Each row comes from the steps of one walk. Every step used is in the known rows, and no mark comes twice. Write the walk behind each row, first mark first.
(in the rows, 128 means zero)
Known rows
zeregab setebe lopib: [137 115 128 135  96 121 121 157 135  90 144  92 142 140 137  70 135 125
 128  82 134 112 147 158 170 107 125 146 127 141 146 143 117  94  90  89
  69 128 135 142 163 122 119 118 121 153 134 125 131 124 118 131 140 121
 127]
puvi setebe zeregab gedi mape: [120 127 131 118  93 120 126 155 153 105 141  97  69 132 129 107 128 122
 134 127 136 119 164 166 143  93 123 155  84 112 151 137 165  90  63 126
 127 104 127 134 176 134 127 166 129 165 183 129 145 142 151 159 120 124
 127]
kana rudita: [139 126  93 105 107 106 119 128 140 103 148 128 157 157 146  93 132 119
 126 122 181 108 143 147 129 101 154 137 126 132 160 136 154 120 139 121
 124 123 129 115 125 114 126 111 138 137 106 150 135 109 127 127 173 110
 137]
ziza gedi zeregab setebe puvi fosinif: [156 138  93  96 114 126 129 150 148  78 141  93  66 132 150  93 146  89
 119 126 137 110 160 170 127  99 152 175 106 130 142 139 134 160  83 145
  88 128 127 137 170 136 124 106 125 159 252 119 127 149 103 147 137 150
 145]
tetes rudita kana: [107 113 121 108 135 151 141 131 146  98 131 134 154 169 130  97 156 127
 135 115 119 125 127 162 129 116 114 169 122 120 159 140 107 118 147 101
 112 142 135 150 104 121 158 162 122 147 109 130 135 131 125 138 171 104
 153]
ziza gedi mape: [120 154 119 102 123 120 125 144 117 121 141 144  89 111 129 135 165  93
 128 116 132 126 128 156 115 106 146 128 106 122 149 150 150 108 108 103
 132 136 131 127 152 123 114 146 129 139 203 125 127 103 146 167 134 108
 149]
numok lopib setebe: [105 129 128 108 122 119 127 136 143 117 152 122 126 134 147 117 156 104
 153  60 148 105 144 166 138  96 132 136 115 122 111 143  97  89 111  98
  91 121 132 140 147 145 113 164 128 104 123 120 127 123 114 155 123 100
 130]
mato reda gedi: [119 143 131 106 147  99 131 149 140  92 144 124  79 124 142 136 141 127
 123 137 146 108  99 138 123 102 142 172  98  98 136 135 104 109 167 116
 153 136 146 139 144 110 140 133 117 127 139 126 143  94 128 128 147 118
 142]
fosinif puvi setebe kana: [124 146  93 110 117 137 133 135 190 107 140  97 118 155 118  92 141 112
 115 123 130 117 169 162 133  98 117 156 130 117 136 143 149 171 129 190
 115  98 131 152 180 135 148 158 137 160 172 129 136 154 101 117 161 101
 147]
lopib numok: [109 136 121 103 147  79 135 140 133 103 138 146 132 131 142 128 142 109
 130  84 144 108 132 164 146  84 150 126 132 123 130 110 122 109 131  84
  98 125 118 111 147 130 134 123 128 159 115 122 128 116 118 135 141 102
 138]
numok lopib setebe puvi fosinif vofe: [118 157 110  90 125 124 128 178 222 103 147 128 106 129 156  84 157 100
 137  59 152 109 159 161 152  98 155 156 115 103 104 164 110 149  98 174
  63 115 134 137 171 151 135 141 142 132 204 142 128 156 114 133 132  88
 143]
rudita kana setebe lopib numok: [ 98 123 116 108 143  78 130 161 170 115 143 107 175 142 144  92 159 131
 114  36 135 106 132 169 168  91 144 144 124 127 143 118 100  84  92  80
  66 123 121 114 171 116 149 136 128 178 114 152 141 124 133 141 134  98
 143]
gedi reda: [135 126 136 106 123 121 122 141 131 137 138 133 108 134 134 113 122 102
 130 140 141 103 131 152 127 123 133 154  92 126 134 131 127  97 165 116
 121 137 126 138 147 133 104 138 138 144 126 127 131 104 150 151 131 109
 121]
puvi fosinif vofe: [140 169 127  89 148 112 123 186 195 108 144 148 114 142 138  93 135 117
 129 122 142 108 147 150 147 116 155 144 128 106 120 142 128 162 132 160
 110 135 135 150 155 133 144 132 132 137 198 147 127 123 118 116 155 102
 147]
mato reda gedi zeregab setebe kana: [120 140 109  94 119 116 126 159 130  72 140  79  50 125 125 121 135 114
 124 134  97 109 132 151 108  98 126 186  89 117 123 141 130  97  73 113
 158 125 139 160 172 126 131 144 117 151 177 117 130 110 111 147 122 146
 134]
numok lopib setebe zeregab: [ 94 116 125 100 121 132 140 140 153 108 154 103  96 130 145 116 147  89
 134  73 138  91 147 165 157  83 143 147 116  99 118 128 105  88  92  92
  93 113 131 120 185 149 122 143 135 120 131 125 149 129 109 149 122  93
 135]
rudita kana setebe zeregab gedi reda mato: [100 105 141 116 125 137 139 170 168 119 124  78  88 136 143 100  89 141
 116 147 130 114 132 142 141 109 125 204  50 132 154 107 139  75 123 123
 101 142 102 121 181 127 132 155 124 158 131 154 136 118 128 161 105 131
 141]
tetes rudita: [122 131 124 107 117 166 138 131 141  93 141 136 142 161 129 101 150 127
 144 119 159 130 127 155 133 113 127 161 125 117 156 149 131 125 148 102
 104 134 143 128 111 112 144 123 136 142 117 117 149 120 121 138 167 104
 153]
tetes rudita kana setebe puvi: [106 116  96 107 126 154 139 130 187 107 140  85 146 164 159  59 160 145
 122 105 171 129 125 164 132 106 132 177 118 117 157 153 131 130 114 153
  85 128 138 101 152 109 153 126 131 172 122 147 154 145 134 133 164  99
 153]
tetes rudita kana setebe zeregab gedi ziza: [104 134 115 124 126 153 140 161 161 110 140  91  97 149 145  91 152 149
 147 125 145 114 137 166 130  97 104 175  78 105 140 119 121 102 128  92
 137 147 134 127 162 121 142 166 131 155 186 137 153 129 141 137 152 124
 108]
puvi setebe: [146 123 130 111 123 111 112 131 153 102 140 117 123 148 133  91 138 118
 131 129 160 109 163 159 134 101 134 143 126 125 152 125 131 131 147 144
 106 113 126 156 149 123 132 145 126 169 142 123 128 136 116 120 161 115
 123]
mato reda: [134 150 126 117 129  99 139 140 140 110 152 133 130 123 143 137 136 115
 122 122 140 100 114 155 133  95 141 162 108 110 126 137 121 131 156 116
 115 132 134 149 138 119 114 133 128 136 112 126 161  97 151 130 167 117
 132]
rudita kana setebe puvi fosinif vofe: [125 151 103  86 151 112 126 181 235 118 141 109 122 148 157  60 149 137
 119 101 149 110 144 151 143 110 160 163 120 102 130 146 133 164 105 198
  94 132 136 132 179 128 155 134 132 159 200 169 130 149 129 112 160 101
 154]
zeregab setebe puvi fosinif vofe: [145 151 114 100 121 123 115 185 202  89 142 113  94 139 151  64 135 127
 135 110 148 114 151 153 156 107 156 161 126 113 125 153 143 169  97 180
  79 126 136 141 178 133 137 117 131 153 211 147 118 149 117 114 148 107
 143]
rudita kana setebe: [118 127 119 109 155 102 118 141 158 136 142 103 145 153 155  83 138 148
 123 115 143 109 130 153 131 115 134 146 121 123 140 124 120 117 122 120
 131 140 127 133 158 119 140 155 117 147 116 154 134 113 136 124 156 110
 138]
lopib setebe: [115 138 129  97 146 107 131 141 132 112 143 114 143 141 151 128 137 101
 153  94 147 108 130 156 148 101 150 140 127 119 131 126 110 111 130 118
  95 123 125 136 147 133 120 165 133 111 118 120 121 114 121 138 142 103
 138]
reda gedi zeregab setebe puvi fosinif: [144 128 107  91 120 123 117 147 158  60 137  83  49 143 150  83 135 109
 126 132 147 106 163 155 129 107 142 186  98 129 131 132 128 137  80 151
 110 123 139 129 173 141 139 111 120 162 224 124 114 154  97 133 122 151
 133]
numok lopib setebe kana rudita: [110 132  68 111  96 123 132 133 159  99 156 101 153 152 140 105 155 100
 131  64 143 105 154 163 125  87 141 143 113 123 137 153 143  91 103 132
 115 101 131 136 145 139 127 150 146 121 113 149 137 124 109 149 145  95
 131]
zeregab gedi ziza: [127 155 125 139 120 124 128 151 121 110 137 130 100 124 149 115 137 134
 153 130 150 108 145 156 121  98 107 130  94 131 119 120 122 120 160  99
 139 146 125 140 143 139 109 160 129 137 184 116 129 108 127 121 144 134
  89]
rudita kana: [109 116 121 110 140 104 134 127 134 110 130 134 144 146 146 105 136 115
 118 118 104 113 135 157 134 111 118 149 130 126 143 122 105 116 142 109
 121 141 125 150 129 135 141 166 113 146 112 135 120 116 123 126 158 112
 142]
ziza gedi zeregab setebe: [145 130 122  92 120 123 118 146 100 102 138 107  74 121 136 108 137 104
 131 130 131 116 146 161 112 104 153 156 105 138 145 136 135 115  75  71
 122 139 131 134 152 118 111 121 113 138 213 112 108 114 113 153 124 148
 145]
gedi ziza: [122 154 122 115 128 124 112 139 122 102 141 141 108 125 138 112 150 111
 149 131 151 104 139 153 122 103 118 121 122 132 111 108 117 130 175 104
 125 146 125 129 151 134 108 150 136 145 163 123 124  99 126 117 170 119
  86]

Write each row's walk
[117 114 129  96 109  91 120 169 131  85 144 107 126 130 131  99 146 103
 129  47 130 109 156 172 164  92 135 151 114 140 128 120 116  79  47  42
  63 119 122 119 165 123 127 113 127 175 153 114 122 132 116 160 112 125
 129]
gedi zeregab setebe lopib numok
[141 135 127 111 130 127 134 143 122 139 137 137  91 119 135 126 136  82
 117 143 133 111 119 158 114 119 155 153  88 123 154 136 122 104 176 108
 121 143 130 140 154 126 104 126 133 136 188 122 133  94 134 163 123 109
 142]
ziza gedi reda
[121 105 152 121 101 141 139 163 165  96 126  82  73 132 130 108  85 117
 120 162 148 112 159 146 144 106 129 197  54 131 163 108 147  88 141 137
  81 122 101 132 172 128 126 146 130 174 150 129 134 132 109 155 109 134
 126]
puvi setebe zeregab gedi reda mato
[111 137 139  69 143 104 128 152 128  89 142 119  57 122 132 140 140 106
 121 142 145  99 115 143 103 104 138 178  81 105 125 132 111 100 112  92
 156 138 142 129 141 115 130 131 127 135 175 118 138 102 125 147 126 148
 135]
mato reda gedi zeregab
[104 118 120 121 124 150 157 158 173 113 143  83 112 163 148  86 126 160
 128 123 139 118 135 162 142  96 127 186  95  99 165 137 136  97  90 102
 127 136 139 125 162 115 160 142 120 149 141 141 169 139 129 143 138 120
 156]
tetes rudita kana setebe zeregab gedi
[102 123 135 113 126 119 161 157 139 102 140  90  98 137 153 123 113 111
 136 111 134 100 137 164 165  87 139 158 105  95 141 121 125  97  93 114
 112 118 123 128 174 140 130 152 126 118 143 120 148 129 115 139 115 122
 150]
lopib setebe zeregab gedi
[ 96 146  99 110 120 132 147 142 152 101 146 102 121 130 133 120 161  93
 133  63 106 108 149 166 125  90 120 138 115 118 109 146 113  88 101 123
 112 109 134 155 167 155 123 169 136 123 126 125 136 122  95 149 125  93
 133]
numok lopib setebe kana
[118 158 126 112 142 107 117 150 130  88 144 131  67 112 143 137 162 122
 145 138 152 102 109 141 115  97 128 160  90 106 110 115  93 116 192 107
 153 147 142 139 151 121 120 157 130 133 186 123 132  88 137 121 154 127
  88]
mato reda gedi ziza
[134 129 142 130 113 121 135 152 133 139 133 124  98 129 148 111 103 121
 134 142 136 110 138 155 126 114 121 162  73 128 138 137 133  83 148 115
 129 142 126 148 146 135  99 147 133 136 145 122 136 111 142 161 108 127
 129]
zeregab gedi reda
[102 139 133  90 130 116 106 144 128  97 131 131  64 120 129 123 151 118
 136 124 143 130 128 136 115 116 131 143 101 119 132 138 141  79 106 111
 160 129 139 121 155 129 132 158 121 136 166 132 115 103 135 155 121 109
 133]
reda gedi mape
[129 139  98 129 113 131 131 142 129  85 136  87 108 142 130  93 129 124
 130 124  99 116 147 156 130 101 121 145 130 135 136 133 148 116  99 127
 134 124 131 158 171 139 125 138 123 151 131 121 126 113 104 124 142 117
 130]
zeregab setebe kana
[119 129 120 120 127 127 144 162 160 118 148  80  91 142 149  93 106 149
 120 139 160 102 143 156 143  88 140 151  98  99 148 124 148 103  91 118
 136 127 132 104 192 127 134 116 122 139 149 139 165 120 121 129 123 124
 147]
kana setebe zeregab gedi
[121 121 125  95 116  94 130 173 123  85 140 109 113 116 129 112 162  89
 120  49 127 114 143 177 153  89 158 147 108 134 146 130 108  84  62  40
  63 123 125 123 167 116 128 104 123 166 202 113 122 123 115 162 106 129
 146]
ziza gedi zeregab setebe lopib numok
[ 96 116 151 109 117 139 147 173 149 103 128  88  83 125 140 133  89 103
 137 133 137 112 131 147 153 106 133 193  56 126 146 107 135  75 130 115
  75 130  98 122 176 139 120 157 137 132 132 130 131 121 113 165  91 129
 140]
lopib setebe zeregab gedi reda mato
[112 122 119 102 118  92 126 154 191 106 147 116 151 144 127  92 157 108
 122  41 162 113 166 174 184  85 136 150 130 127 140 125 113 138 111 116
  42  99 124 117 176 119 153 132 137 181 164 129 136 162 119 136 140  90
 145]
fosinif puvi setebe lopib numok
[115 133 120 107 135  85 128 167 167 109 151 115 167 132 141  95 154 131
 120  45 169 109 132 165 165  87 154 131 126 124 139 122 118  86  92  79
  63 123 125 105 182 118 135 107 137 174 124 143 149 117 128 139 129  91
 139]
kana setebe lopib numok
[111 123 133 126 116 128 161 151 141 103 142 103  86 139 146 109 105 126
 116 140 135  98 143 155 150  92 132 152 106  99 148 125 138 105 109 109
 131 129 130 123 172 140 135 118 119 144 149 125 161 121 112 130 127 129
 147]
setebe zeregab gedi
[145 128  69 110  93 116 124 130 169  89 144  91 151 168 129  85 138 109
 112 128 152 108 170 157 121  94 139 147 120 123 173 139 172 126 129 171
 132  95 126 145 144 117 142 136 144 173 126 147 137 133 112 125 174 109
 128]
puvi setebe kana rudita
[141 133 122 107 125 124 112 128 182 121 140 114 124 159 134  85 135 125
 130 121 173 119 168 162 143 103 131 156 129 125 138 135 134 182 143 166
  94 103 133 134 159 120 140 150 131 147 171 128 125 162 116 119 166 100
 146]
fosinif puvi setebe
[114 104 115  86 112 134 117 143 135  70 134  78  50 132 145  80 134 118
 128 127 160 119 146 150 122 104 136 174 106 130 134 140 133 108  67 122
 115 121 139 105 171 124 131 106 123 156 185 122 107 141 101 138 115 145
 138]
reda gedi zeregab setebe puvi
[ 91 111 151 117 104 150 147 169 158 109 134  92  70 120 144 124 106 106
 139 107 133 109 144 153 145 103 124 191  47 133 128 120 123  58 118  97
  71 127 104 125 177 151 114 156 135 130 136 129 130 121 108 182  80 120
 134]
numok lopib setebe zeregab gedi reda mato
[130 138 100 115 117 125 132 134 160  88 137  96 116 146 118  98 140 106
 109 129 120 110 164 162 119  94 121 147 126 121 154 132 144 126 128 173
 119 108 125 165 166 139 143 155 134 178 143 126 139 131 102 117 159 113
 130]
puvi setebe kana
[104 110 135  88 123  89 113 173 134  68 136 102  91 124 131 105 152 112
 127  55 136 110 143 161 155  93 142 159 105 133 132 120 107  65  57  46
  88 116 134 114 167 119 142 113 119 171 174 117 111 129 102 156  99 130
 137]
reda gedi zeregab setebe lopib numok
[123 144 123  68 139 125 137 143 114 107 140 134  82 122 130 132 149  79
 107 138 140 109 138 161  96 106 154 143 104 121 151 133 130 123 109  83
 128 141 131 120 148 119 116 115 129 139 215 110 125 103 108 155 128 139
 155]
ziza gedi zeregab
[140 124  70 123  89 121 120 134 137  88 144  87 141 158 137  77 125 126
 130 118 140 115 153 151 127  97 139 149 124 137 158 146 171 113  97 136
 135 111 131 142 149 123 131 122 137 148 117 150 125 122 116 131 159 112
 133]
zeregab setebe kana rudita
[131 109 128 101 122 121 129 139 163  90 148  94  95 144 132  97 127 102
 110 139 151  98 163 162 155  93 148 158 129 105 160 110 137 124 120 142
 106 106 125 127 185 128 141 123 129 177 145 126 148 143 114 121 162 106
 129]
puvi setebe zeregab
[129 115 138  81 127 119 101 152 112  83 133  94  49 134 138 100 127 126
 145 138 141 117 143 143 114 116 134 164  99 135 131 123 124  98  69  81
 150 134 137 127 154 123 123 129 111 134 184 111  98 119 101 141 110 148
 130]
reda gedi zeregab setebe
[107 115  99 108 135 121 127 132 177 116 141  85 135 148 167  68 142 139
 108 108 162 111 134 160 130 102 135 155 124 122 142 136 131 130 112 164
  95 127 130 108 175 123 139 131 126 167 121 155 141 133 137 121 159 107
 145]
rudita kana setebe puvi
[ 97 120 106 109 109 132 137 128 162 102 148 104 118 131 161  95 161  96
 136  55 161 108 148 169 141  87 137 148 116 116 117 153 106 107 106 137
  61 112 133 113 169 149 114 139 138 132 129 125 135 147 111 150 127  93
 136]
numok lopib setebe puvi
[115 107 135 119 123 121 136 158 162 148 139  84  88 139 153  93 102 134
 117 140 126  97 138 161 135 109 130 184  60 110 146 121 130  72 110 117
 137 138 128 133 189 130 121 160 123 148 148 151 152 124 153 161 104 121
 132]
rudita kana setebe zeregab gedi reda
[133 123 126 112 104 130 124 150 196 107 144 102 153 154 126  71 149 118
 111  76 167 115 171 167 170 103 116 158 127 128 152 147 123 152 123 147
  55 104 137 136 169 118 142 134 140 163 171 126 142 162 114 122 156  98
 146]
fosinif puvi setebe lopib
[110 121 142 115 117 149 137 169 168 115 133  81  77 133 145 105  84 135
 121 154 164 113 132 136 136 110 138 189  54 131 151 107 156  81 126 123
  95 137 105 110 192 124 119 129 134 154 135 141 144 110 118 160 100 130
 136]
kana setebe zeregab gedi reda mato
[154 130 101  97 112 120 118 142 156  75 145  87  85 144 153  77 133 103
 126 123 143 104 169 164 134  99 137 176 104 139 127 134 141 150  72 153
  82 118 127 135 169 144 128 112 128 166 202 120 127 157 111 137 139 147
 128]
gedi zeregab setebe puvi fosinif
[109 116 120 123 134 119 151 159 167 123 142  79 102 149 157  86 112 153
 113 126 127 100 139 157 147  89 130 162  99 104 152 123 133  98  87 113
 144 133 126 127 184 129 145 145 113 148 142 149 157 128 125 133 126 126
 150]
rudita kana setebe zeregab gedi
[126 115 130 127 108 120 146 153 160 101 138  85  86 143 140  97 107 126
 121 141 144 103 167 164 153  88 128 160 102 101 164 122 140 114 110 132
 119 111 129 143 175 133 142 138 122 164 165 121 155 145 111 128 129 134
 137]
puvi setebe zeregab gedi
[151 134 107  95 117 108 121 156 164  64 147  80  48 128 157 101 139 110
 125 129 144  97 142 160 134  95 144 206  79 118 126 140 117 142  89 153
 105 123 144 144 169 127 132 115 119 155 219 124 133 146 122 144 133 154
 128]
mato reda gedi zeregab setebe puvi fosinif
[158 130  98 123 113 125 123 136 163  79 144  92 101 142 154  75 133 121
 129 117 145 104 162 164 152  99 138 166 125 133 136 137 133 159 112 168
  76 124 128 143 168 143 128 115 122 160 178 127 130 151 112 124 156 125
 132]
zeregab setebe puvi fosinif
[126 136  66 110 106 120 135 128 151  92 147 110 154 158 131  99 138 111
 115 125 143 113 145 148 121  95 141 141 129 123 156 140 168 117 127 149
 138 114 131 127 144 128 136 121 143 152 111 151 140 111 116 126 168 105
 137]
setebe kana rudita
[142 127  66  95  92 126 128 146 124  83 147  84 105 142 130  98 141  95
 115 127 130 112 149 162 101  97 156 160 101 135 162 145 171 112  74 111
 144 118 133 133 152 118 124 114 136 147 194 142 120 114 107 154 141 135
 150]
ziza gedi zeregab setebe kana rudita
[135 121 138  90 126 100 109 158 117  84 141  93  51 122 141 117 128 124
 142 134 139 108 129 146 115 107 141 189  82 121 121 133 115  99  79  79
 146 132 144 142 147 112 117 138 113 131 178 117 117 113 125 153 119 151
 127]
mato reda gedi zeregab setebe
[117 117 120 115 131 114 128 156 172 119 145  90 177 153 146  68 152 140
 101  73 137 105 135 159 153 112 126 150 123 126 152 136 108  92 101 110
  86 135 129 133 169 114 140 140 125 163 118 155 151 119 132 129 150 107
 140]
rudita kana setebe lopib
[136 142 102 100 135 117 138 140 179  88 144 102 124 143 163 105 150  91
 134  96 152 100 147 170 156  95 153 161 121 111 132 131 117 156 124 185
  63 112 120 133 166 153 132 138 139 142 168 130 135 151 115 127 154 113
 139]
lopib setebe puvi fosinif
[128 123 136 118 117 128 137 165 159 149 145  85  77 136 148  99  99 133
 125 146 154  98 140 153 137 104 137 173  64 110 139 128 146  75 110 118
 136 135 129 123 195 124 106 126 132 145 152 140 161 116 150 156 100 120
 133]
kana setebe zeregab gedi reda
